Each row comes from the steps of one walk. Every step used is in the known rows, and no mark comes twice. Write the walk behind each row, first mark first.
Known rows:
defim-takev-deme-vebesob-nagavaz: [-21  -3 -10  18 -14 -57  -9  -7 -46  13   0   8 -12   6 -20 -22 -16  10
   0   0 -32   2  31  17  17 -15  -5 -25  19 -45  16  15 -45 -38  30]
peke-fogufoz: [ -5  -8  -1 -17  -3 -25 -12  25 -59 -18  20  16  -7  -2 -29  11   6  17
   6   0 -16   6  24  10  23 -18  14  -4  35 -26   1 -11 -18 -36   6]
nofi-peke-fogufoz-defim-vebesob-deme: [-11   4  -9 -23  -7 -18 -46  48 -57 -43  -6  44 -27  -1  -2  29  16  21
  -5   8 -47   8  25  -3  50 -14  11 -20  43 -19  12 -30  -1 -20  -9]
peke-fogufoz-defim: [-11 -13   3 -30   1 -21 -21  33 -63 -29  22  21  -8   1 -34  25  -1  24
  15   2 -18   4  25   4  29 -28  15  -1  35 -21   1 -16 -23 -32   5]
vebesob-nagavaz-takev-defim-nofi: [  9  18  19   1 -15 -51 -24   9 -45  16   2   3  -7  -4   9  -6   9  36
  -3  -6 -38  23  18  28  19 -38  25  -7  32  -1   0  -2 -50 -42  26]
defim-takev-deme: [-20  -5 -12  -4  -1 -38  -6  13 -59 -23  13   8  -5  12 -30   2 -14  21
   7   0 -23  12  32   0   6 -29   8 -16  31 -24  18  -3 -33 -19   3]
nofi-peke-fogufoz: [ -5   4 -13  -8  -7 -32  -4  35 -53 -23   8  28  -4  -9 -31  18  13  27
 -12   6 -28   6  43   7  20 -17  13 -19  46 -27   4 -20 -19 -32  -3]
takev-deme-vebesob-nagavaz: [-21   7   3  16  -3 -47  -6   2 -45  12  14  -5 -17   2 -27 -14  -7  -5
 -10  -2 -22  -7  14  20   8   8  -4 -17  25 -41   4  11 -43 -42  19]
peke-nofi-defim-takev-deme-vebesob: [ -6 -20  -2   3   4 -49   2   2 -65 -20  18   9  -8  19 -14 -19  -6  39
   9  -8 -39   5  70  16   1 -40   4 -14  39 -15  17  21 -38 -31  35]
nofi-defim: [-12  13   3 -18  -5 -19 -16  28 -69 -38  36  13 -21  -1 -28  22   8   7
  10   6 -17   8  21  21   1 -11  19  -3  42 -13 -12 -17 -21 -20   5]
fogufoz-defim-vebesob: [-24   6  10 -15  -2 -12 -35  36 -67 -31  28  27 -31   2 -20  36   0  11
   0   4 -20  11   0  24  20 -14  19 -17  38  -9  -5 -20 -16 -14  -3]
defim-takev-nagavaz: [ -5  -2  -8  -9  -4 -21  -4  15 -65 -36  18  24 -24  -3 -16  11 -12  23
  17  -3 -24  26  28  22  10 -26  14 -18  30 -16  27 -21 -26 -15  29]
nagavaz-takev: [  9  -5  -2  -9 -12 -26 -24  21 -53 -15  12  22  -1  -7 -26   4  -1  18
  15   6 -11  11  25  22  16 -20  24   2  33  -9   4   3 -29 -27   8]
fogufoz-peke: [-12  26   5 -15  -2 -17  -5  17 -56 -27  39  18 -19   1 -31  18   6  -1
   0  12  -8  11  22  13  23  -7   9  -1  36  -3 -10 -10 -22 -24  -6]
takev-defim-vebesob: [-20  18  10  -2   4 -15 -22  33 -64 -25  19  15 -29   0 -17  18  -5   0
  -7  -7 -18  12  -5  22  12 -18  27 -18  35 -17 -13 -27 -13 -17   0]
deme-vebesob-nagavaz-takev-defim: [  5   3   4  14 -15 -45 -23   7 -42  19  -6  18 -11 -13 -19 -27 -13   3
   7  -1 -19   0  22  35  25 -22  21  -6  18 -30  -4   9 -40 -44  37]
nagavaz-vebesob-deme: [  0  13   1 -20   8  -2 -44  34 -56 -29  23  18 -39   2  -3  10  19  -9
  13   1 -22  27  -6   9  27   8  38  -6  43 -12   2 -22 -13 -22 -11]
peke-fogufoz-defim-takev-deme-vebesob: [-16 -34  -8  -6  -2 -42  -8  18 -63 -19 -12  23   2  12 -37 -11 -20  31
  14   2 -27  -3  54   1  29 -45  -1 -10  26 -45  21   7 -33 -39  28]
takev-defim-nofi: [ -2  26  26  -9   4 -24  -5  19 -59 -19  23  -4 -29   2  -8   1  14  21
  -8 -12 -24  26  20  19  -2 -28  26  -9  43   3  -5 -20 -29 -31  10]
vebesob-nagavaz-takev-defim-nofi-peke: [  9  29   6  11 -19 -58 -15  16 -39  12 -10  16  -5 -13   7   0  18  45
 -21   1 -50  23  34  24  15 -37  24 -23  42  -2   3 -11 -49 -39  18]
defim-vebesob-nagavaz: [-27  19   6   2 -14 -33 -34  16 -51   5  24  17 -28  -2  -2  24   7   3
 -12   0 -32   9 -13  32  26   5  14 -28  31 -25  -6 -10 -28 -25   7]
vebesob-deme: [  2  16   0 -26   0  -8 -35  20 -48 -36  25  13 -40  -4 -12  -2   9 -12
  14   2 -18  12  13   3  21   5  15   0  33  -9   9 -14 -10 -21  -4]
fogufoz-peke-nofi-defim: [ -2  18  12 -25   6 -28   0  11 -64 -33  55  15 -13  11 -12  24  18  27
   1   4 -27  14  49  16  18 -24  13   1  45  18 -10   1 -27 -25   6]
nofi-peke-fogufoz-defim: [-11  -2 -11 -20  -4 -31 -11  43 -57 -32  11  33  -7  -6 -37  30   7  33
  -3  11 -31   3  43   3  26 -28  13 -15  46 -20   5 -25 -21 -27  -4]
peke-nofi-defim-vebesob-deme: [  0   9  10 -26   4 -17 -44  21 -64 -44  31  18 -40  11  23  15  22  18
   5  -7 -47  15  23  16  25  -7  18 -10  47   9   5  -7  -8 -17   7]
nagavaz-takev-deme-vebesob-defim: [ 15 -23 -14  15 -12 -39 -17   8 -44   0 -18   5   4  -4 -28 -28  -8 -10
  -5   5  -9 -13  36  28  32  -3  -4  -5  15 -34   2  28 -31 -52  20]
peke-nofi-defim-vebesob: [ -9   5  12 -13   3 -25 -23  23 -69 -28  40  17 -24  10   4  29  18  33
  -5  -8 -38  15  24  30  11 -19  20 -18  50   6  -5  -4 -19 -19  10]
deme-vebesob-nagavaz-takev-defim-nofi: [ 14  12  24  16 -18 -51 -22   1 -41  24 -11   7 -14  -9   6 -33   7  25
  -3  -5 -32  15  30  40  21 -30  20  -9  29 -12   1  12 -48 -52  47]

Which walk is each row?
[  5 -16  -4  15  -4 -38  -7  16 -52  -8  -6   9   4   1 -37 -23 -11  10
   6   3  -9  -4  35  22  11 -15  10   3  30 -28  10  20 -38 -39  20] => nagavaz-takev-deme-vebesob
[ -2  25  11 -28   2 -16 -34  18 -63 -44  37  25 -34  15  22  20  25  14
   0   3 -43  17  31  12  43  -9  11  -4  44  22  -4  -6  -7 -18   1] => fogufoz-peke-nofi-defim-vebesob-deme
[  9  -2   1  12 -25 -43 -29   3 -39  21   0  22 -10 -13 -16 -21  -2   9
   8   7 -20  -1  25  39  29  -7  12  -8  23 -28   2  20 -41 -45  35] => deme-vebesob-nagavaz-takev
[ -1   2  11 -23   7 -28 -10  16 -63 -31  49   7 -17   5 -11  18  15  33
   7  -6 -28  12  42  21   0 -23  19  -7  47   8  -2   0 -28 -25  11] => peke-nofi-defim
[-21   1  -8 -11  -8 -28 -26  50 -63 -30   2  42 -11  -3 -22  40  12  35
 -14  10 -38   6  27  12  35 -25  14 -28  47 -24   2 -28 -14 -22  -5] => nofi-peke-fogufoz-defim-vebesob
[ -2  16  10 -21   8 -28   0   3 -52 -20  54  13 -19   7 -14  13  14  23
  -4  -1 -19  18  42  15  22 -18   9  -5  42  19  -2   5 -27 -28   0] => fogufoz-peke-nofi
[-11  19   3 -19  -7  -6 -48  36 -67 -49  18  23 -40   3   6  20  16  -7
   9   6 -35  12   3  14  28   4  19  -6  39 -11  -5 -24  -2 -14   0] => nofi-defim-vebesob-deme
[-32  14   8 -10 -11 -31 -44  22 -57  -3  26  23 -30   0  -7  37   1  12
  -5   4 -35   7 -12  27  31  -6  12 -25  30 -19  -4 -15 -29 -21   5] => fogufoz-defim-vebesob-nagavaz
[ -8   5   4  -7  16  -5  -9  39 -71 -32  29  14 -26   3 -16  31   5  10
   7  -7 -19  35  -7  31   8  -1  37 -14  44 -17  10 -32 -29 -21  12] => takev-nagavaz-vebesob
[-29   7  -7  -5 -16 -46 -33  37 -52  -3   2  39 -12  -5  -8  43  10  34
 -19  11 -53   3  14  16  45 -18   8 -37  39 -33   1 -24 -27 -30   1] => nofi-peke-fogufoz-defim-vebesob-nagavaz
[-14   2  -6 -16   8 -49   9   5 -66 -33  35  12   5  28 -11  14  -2  46
   3   2 -39  15  65  -3  18 -48   1  -6  38   6   8   8 -39 -22   8] => fogufoz-peke-nofi-defim-takev-deme
[-13  -1   2  10   7 -30   1  14 -55 -16  16  -1 -17   4 -42 -16  -8  -6
  -5  -2  -9  -3  26  19  -1   2   3  -8  34 -32   4   6 -29 -36  14] => takev-deme-vebesob
[-15  11   5 -29  -1  -3 -55  34 -61 -44  19  27 -45   2  -1  22   5  -4
  10   4 -30  12  -3   9  36  -3  16  -9  33  -7   6 -22  -6 -12  -6] => fogufoz-defim-vebesob-deme
[ -8 -26  -9 -25  -2 -25 -12  28 -72 -39   6  33  -9   5 -21  24 -17  44
  26   0 -33  20  40   7  33 -49  10  -9  27 -25  32 -25 -27 -23  31] => peke-fogufoz-defim-takev-nagavaz
[ 11   9  12  -2   3 -12 -19  25 -63 -16  12  -2 -30   2  19  20  30  11
 -18 -10 -31  40   0  41  26   1  23 -24  39  -4   8 -23 -32 -41  23] => takev-nagavaz-vebesob-defim-nofi
[-12   8   0   2 -27 -41 -47  25 -61   0   5  29  -1  -2   4  27   7  24
   4  11 -41   8   3  37  33 -15  23 -13  31 -19  -9  -2 -34 -24  18] => nofi-defim-vebesob-nagavaz-takev
[ -9  -2  -8   4  -8 -56 -20  11 -46  11   6  -1  13   4 -20   5 -11  21
   3   7 -28   1  11  13  18 -15  10  -4  25 -25  12  10 -52 -35   6] => vebesob-nagavaz-takev-deme
[-12   3  -8 -17 -15 -27 -18  20 -69 -36  21  28 -16   2 -21  14  -1  23
  20   7 -26  16  39  16   9 -33  20 -12  36 -17   0 -13 -24 -13  16] => nofi-defim-takev
[ -9 -13 -25  -2  -7 -39 -13   4 -52 -15   1   4  -7   6 -21  -2 -10  -1
  -5   3 -22   2  31   5  26 -19  -6 -22  14 -28  11   3 -27 -33   4] => vebesob-defim-takev-deme
[  7   1   1  -8  -2 -26 -18  28 -56 -18   8  16  -2  -6 -28  -2 -10  15
  16   0  -9  13  22  19  13 -36  35   4  30 -11  -4  -9 -28 -26   9] => nagavaz-takev-defim
[ 16  11  21  -4  -6 -32 -16  20 -54 -13   2   6  -7  -1  -4  -7   9  35
   3  -6 -25  29  29  23   9 -43  32   1  40   7   0  -5 -36 -34  19] => nagavaz-takev-defim-nofi
[ 14   7  -6  -3 -17 -40 -10  20 -44  -7  -9  13  -9 -11   1   8  40  29
 -35   3 -41  11  49  17  38 -13  -3 -29  42 -13   2 -11 -21 -53   9] => vebesob-defim-nofi-peke-fogufoz
[ -1  37  12   2   0 -33   4  27 -53 -24  12   8 -28  -7  -9   7  22  30
 -24  -6 -37  24  36  15  -5 -28  23 -24  52   2  -1 -31 -28 -27   3] => takev-defim-nofi-peke
[ 12  25  -3   1 -18 -33 -12  15 -41 -13   7   8 -26 -14   1   8  38  14
 -38   6 -36  14  40  25  21  -1   3 -33  42  -1  -1 -10 -22 -39   2] => vebesob-defim-nofi-peke
[  7  14  -5  24  -9 -45   4  10 -43  -4 -11  -3 -21  -4 -10 -18  27   4
 -46   2 -33   1  51  26  15   4 -12 -35  38 -19   4   7 -30 -52  14] => takev-deme-vebesob-defim-nofi-peke
[  3  13   6  -5 -11 -40  -2  27 -52 -15   5  17  -9  -6  -6  13  36  48
 -23   1 -42  23  50  11  17 -25  12 -23  57  -9   8 -18 -27 -41   9] => defim-nofi-peke-fogufoz
[ -1  -8  -1 -20  -4 -37 -13   7 -64 -30  35  22 -16   8  -3   8   6  47
  16  -4 -38  20  58  18   7 -45  18 -16  42   4  10   3 -30 -18  23] => peke-nofi-defim-takev
[-21   1  -5  10 -17 -53 -35  27 -64  -1  -1  11  12  11  -3  26  -4  24
  -2   8 -45   1   2  24  25 -17  14 -10  32 -29  -1   3 -44 -27  11] => nofi-defim-vebesob-nagavaz-takev-deme
[-10  22   7 -15   3  -7 -40  32 -57 -39  11  17 -45   2   2   5  -1 -15
   3  -8 -27  14  -7   8  29  -6  25 -10  30 -13  -1 -29  -2 -15  -4] => takev-defim-vebesob-deme
[-12 -25  -7 -28 -10 -31 -24  26 -63 -27   7  35  -4   2 -26  17  -9  40
  21   4 -27  12  43   3  37 -52  11 -10  30 -25  13 -11 -25 -28  14] => peke-fogufoz-defim-takev
[  7   8   1 -10  -6 -14 -51  33 -54 -30 -13  27 -25  -2   6  -5  -4   1
  14  -2 -27  16   3  13  38 -20  34  -1  27  -8   5 -15 -10 -19   4] => nagavaz-takev-defim-vebesob-deme
[  5 -11 -19  -9 -12 -21 -13   7 -57 -27   5  19 -24  -6  -7   7 -10   2
   6   0 -23  16  29  26  31 -16   1 -23  14 -20  20 -15 -20 -28  27] => vebesob-defim-takev-nagavaz
[  7   3  10  14  -4 -37  -7   0 -49  -1  -2 -14 -22   3  -7 -23  18  -3
 -28  -4 -23   1  35  28  17   3 -12 -18  27 -20   3  16 -32 -55  22] => takev-deme-vebesob-defim-nofi
[ -6  25  12 -12  -8 -31 -11  30 -55 -30  21  19 -28  -5 -13  26  27  41
 -17   7 -38  23  40  17   5 -23  16 -23  55   9   5 -22 -30 -23  -2] => fogufoz-defim-nofi-peke
[-11 -19   0 -11 -22 -45 -53  29 -56   8 -10  36  10  -1  -2  29  -2  41
   6   7 -41   4   8  22  59 -34  16 -11  27 -27   4   0 -35 -37  20] => peke-fogufoz-defim-vebesob-nagavaz-takev
